Each row was made from one path, in order. Every step used is in the known rows, and no mark comes twice. Write each row's path.
In the rows, 128 means zero.
Known rows
B H: [129 117 139 103 161 132 164 122 141 155 140 186 160 150 123  94 126 128
  85  78 161 127 110 122 188 146 153 194 106 101 132]
C W N: [102 102 157 125 108 118 145 104  74 168 150 161 186 123 113 157 150 117
 107  60 137 126 140 155 138 108 150  99  89 150 134]
N C W P K: [155 142 137 207 128  97 111  99  79 152 105 135 170 107 159 200 136 101
  79  76  82 135 123 133 101 108 161 106 108 158 200]
D N H: [100 139 121 163 128 138 139 153  96 156  93 144 131  54 125 114 169  87
 137 119 112 156 163 147 170 181  75 134  75 156 121]
C N W P: [ 96 122 118  52 148  98 118 115  53 169 126 183 174 108 152 154 137  79
 135  79 116 119 124 201 120  69 109 122  69 123 138]
P Z: [128 113 141 123 165 145 107 109  65 135 134 145 133 109  82 128 122 131
 118 119 122 180 123 177 141 135 167 147 103 118 170]
Q H B: [149 120 144 158 138 151 145 113 147 153 142 149 134 113 136 116 129 108
 132  93 156 144 102  85 186 117 138 190  45 144 109]
P W C N H Q B: [146 177 135 126 133 126 138  83  72 128 118 101 173  98 102 180 116 126
 175 103 134 123 101 116 167 121 139 161  73 110 141]
K P: [ 83 137 164 116 127 121 136 118 137 157  96 190 155  82 143 112  93  94
  94 143 115 116  81 113 134 143 143 130 128  84 164]
Z P W C N: [118 120 149  82 120 134 131 108  81 120 124  97 130 119 129 163 103 157
 159 106 147  81 122 104 147 100 119 151  94  92 140]
N C W: [122 138 136 179 128 107 110  70  88 167 115 159 168  98 148 173 147 105
  81  90  95 150 150 161 120 135 187 122  99 156 158]
C N D: [ 86 128 141  99 168 100 113 119  59 170  87 185 162  67 169 147 140  74
 105 101 131 129 116 137 158 104 150 150 106 123 134]
P W N H Q B: [149 144 160 131 107 132 140 112  86 134 114 103 164 110 118 151 130 121
 186 111 154 108 103 110 195 140 117 142 108 146 153]
Z P W C N D: [116 124 147  89 136 129 122 110  71 129 106  92 120 103 153 173 106 147
 157 112 129  83 128  87 156  99 122 147 111 101 151]
Q H: [144 112 144 149 154 122 137 105 130 178 114 150 135 103 134 102 135 120
 114  92 156 157  85  93 160 124 160 176  82 139 108]
Z P: [101  91 144  87 113 143 121 134 118 129 122 135 121 138 134 111 124 143
 106 128 130 116 128  97 158 144 113 143 113 120 145]
H Q: [115 150 136  96 133 143 136 100 110 140 122 135 186 134  96 139 107 154
 112 145 127 175 125 135 190 184 140 129  85 159 156]
K P W: [ 95 153 185 107 131 119 149 111 123 162 107 142 149  86 150 134  80 106
 149 133 138  85  68 126 144 142 162 150 137  80 170]
D N W P: [111 134 121 113 141 134 125 143  72 186 140 150 159  87 137 138 151 103
 151 100 113 146 165 187 143 125  94  92  78 159 161]
H Q B J: [133 162 121 101 100 127 121 113 123 157 176 137 197 143 103  99 145 126
 116 140 126 150  85  85 229 177 190 190 117 139 185]
C W P: [122 119 140 130 112  99 140 106  72 176 168 144 179 135 112 159 123 110
 111  39  92 149 115 140 115 113 142 101 113 148 146]
Z P K: [122 110 143 116 122 159 131 160 127 107 108 104 121 141 159 143 119 149
  89 143 132 106  93  74 161 143 120 158 103 127 200]
P K: [139 155 155 144 176 169 129 152 121 129  99 132 155 135 142 154 119 133
  79 124 135 136  77 104 160 150 162 149  95 126 217]
D N C W P: [124 137 125 210 109  92 123 124  59 176 123 145 172  59 144 162 167  86
 116  78 114 148 175 158 122 127 127 111  96 174 155]
W N H Q B J: [141 133 130 132  89 125 122 129 102 140 103 151 163 102 111 111 159 101
 135 124 105 110 120  91 203 141  94 139 102 143 155]
K P Z: [ 95 120 157 129 137 116 130 114  96 140 106 173 137  73 112 124  94  96
 110 153 109 133  88 150 117 133 153 149 125  83 180]
N H: [115 138 131 136 144 147 126 115 117 142  75 157 120  99 125 120 137  97
 117 116  82 155 127 129 161 173  93 132  84 131 124]
B Q H: [166  93 116 181 146 139 134 113 110 165 146 176 117  68 130  77 139 108
 124 122 180 161  82  95 162 133 171 206 111 141 133]
H Q B: [126 148 125 115 106 132 133 101 118 141 156 141 205 136  96 122 127 131
 105 147 144 187  91  84 208 178 170 153 104 155 171]
H B Q: [147 121 131 150 134 198 126 132 115 122 175 177 134  98 119 110 117  99
 129 133 152 137 121 117 186 140 137 174  78 133 160]
D N C: [120 148 134 190 140 121 106 133  89 166  91 159 156  50 145 134 164  98
 107 122 135 150 169 156 154 158 135 127  95 155 153]
Z P W C: [130 124 158  97 130 155 127 105  97 123 126  84 119 134 121 155  94 176
 154 114 134  92 126  90 156 121 124 136 109  95 155]
D N H B: [109 145 120 175 114 162 146 161 107 137 116 144 126  59 125 125 162  77
 152 119 113 142 172 137 191 171  56 146  41 160 119]
W N H: [125 113 151 137 130 141 119 129  93 135  62 173 140  90 117 124 143 101
 121 104 111 117 139 123 154 126  69  92  93 130 128]
Z P W: [112 108 165  81 115 142 134 123 104 133 139  88 112 138 147 132 110 157
 160 119 150  94 110 112 170 143 129 160 122 119 153]

Which path is each row?
[111 108 142 149  85 136 153 110  86 142 141 154 162 108 118 165 155  88
 130  64 104 116 158 143 154 115  93 109  51 163 119] -> C W N H B
[139 142 131 117 121 131  98 129 126 180 182 163 170 136 128  70 165  90
  99 101 124 122  64  75 212 142 219 206 144  99 185] -> Q B J
[146 120 166 162 136 123  89 108  83 143  60 183 164  86 141 145 141 114
  90 109 136 115 145 130 140 102 127  86 117 132 160] -> W N C
[104 137 197 115 122 116 145 120 112 154  94 152 156  77 147 135  87 105
 151 130 155  62  78 122 140 115 138 131 144  81 165] -> K P W N
[137 137 194 120 164 139 120 112  65 169  96 118 143  93 154 162 117 135
 170  97 159  91 116 120 183 109 148 118 144 128 167] -> P W N D
[104 106 156 138 123 115 134  99  60 183 128 160 174  99 138 172 153 106
 110  66 119 126 148 132 150 106 156  94 110 159 146] -> C W N D
[130 131 126  92 141 129 179 110 142 140 142 167 183 154 106 110 116 149
  95 108 159 146 117 123 211 170 140 194  89 129 142] -> B H Q
[104 140 183 129 112 112 151 121 117 146  73 149 139  61 151 138  93  91
 164 134 127  64  83 119 142 124 106 128 129  88 156] -> K P W N H
[125 159 121  76 184 181 106  66  97 163 115 152 157 126 111 166 114 147
 116 114  85 153 159 176 136 111 144  79  50 117 162] -> N W C
[147 105 134 163 108 173 124 141  97 110 101 180 124  76 119 122 141  81
 140 122 127 109 144 110 172 116  58 124  77 139 133] -> W N H B Q
[100 173 154 123 120 106 157  91 104 130  74 134 161  55 127 174  75 102
 162 145 107  86  92 125 136 126 110 147  88  82 147] -> K P W C N H Q
[121 153 127 112 172 132 107  93  72 134  89 175 178  93  89 156 112 127
  92  88 122 135 132 127 122  88 133 113  63  74 124] -> W C N
[125 135 106 194 112 171 146 165 100 132 129 157 115  41 126 109 167  68
 159 135 126 145 167 136 188 171  59 167  55 164 127] -> D N H B Q
[122 153 130 124 189 131  96  92  61 149  71 169 167  74 116 174 116 113
  94  96 103 139 140 109 131  82 141 108  84  87 137] -> W C N D
[127 103 137 145 117  97 137 103  41 163 176 132 165 128  87 168 124 110
 124  45  90 164 125 170 101 101 147 113 109 146 160] -> C W P Z
[145 113 125 122 122 123 146 118 144 156 173 187 185 150 118  82 147  99
  76  81 174 148  71  65 205 143 188 210 128 104 155] -> Q B H
[126 134 128  68 158 139 111 100  86 178 135 155 150 138 139 149 116 119
 132  92  82 141 136 178 129 104 115  81  94 140 173] -> N W P
[121  93 174  83 105 136 133 130  89 129 121 103 123 133 143 136 119 155
 165 115 163  68 120 105 165 113 109 137 124 120 152] -> Z P W N
[114 145 168 135  81 108 156 113 118 139  95 140 165  70 142 144  98  88
 163 154 137  84  69  89 168 137 121 147 127 109 168] -> K P W N H Q B
[157 134 141 150 130 147 135 126 149 167 161 143 123 117 144  93 147 104
 144  85 136 108  93  85 210 113 157 224  60 128 121] -> Q H B J
[125 110 171 128 162 138 100 126  72 165  66 175 154  86 147 142 134 117
 107 111 131 118 137  99 169 107 125  83 137 132 164] -> W N D
[143 135 133 190 118  86 103  81  73 167 116 150 173 100 145 182 137  99
  86  67  79 143 143 146 104 107 156  97 119 155 167] -> N C W P
[155 173 173 121 180 167 123  83  89 147 118 100 151 118  97 166  89 169
 158  87 138 118 115 126 152 124 168 122 100  88 158] -> P W C
[ 93 140 122 102 146 156 129 131  85 185 140 155 156  86 139 131 168 109
 145 121 132 149 175 202 167 152 122 119  57 162 150] -> D N W
[109 143 127 202 113 106 128 114  74 176 123 151 168  57 143 156 179  93
 111  99 127 151 178 175 144 152 152 127  84 176 149] -> D N C W
[166 146 153 153 165 134 119 164  95 134 103 128 159 135 132 156  95 124
  92  87 109 130  70  91 126 111 118 106 128 122 213] -> W P K
[106 105 141 145  99 117 151 103  77 158 124 154 164 102 116 158 158  94
 119  64 102 125 148 149 139 123 108 100  78 160 119] -> C W N H
[117 128 118 122 145 130 122 140  49 174 147 138 144  83 118 142 156 106
 162 108 109 159 169 211 135 116  97 107  76 162 172] -> D N W P Z
[139 135 193 107 149 141 126 115  77 152 115 119 157 114 126 145 116 143
 172  88 177  88 108 142 168 116 146 125 122 118 154] -> P W N
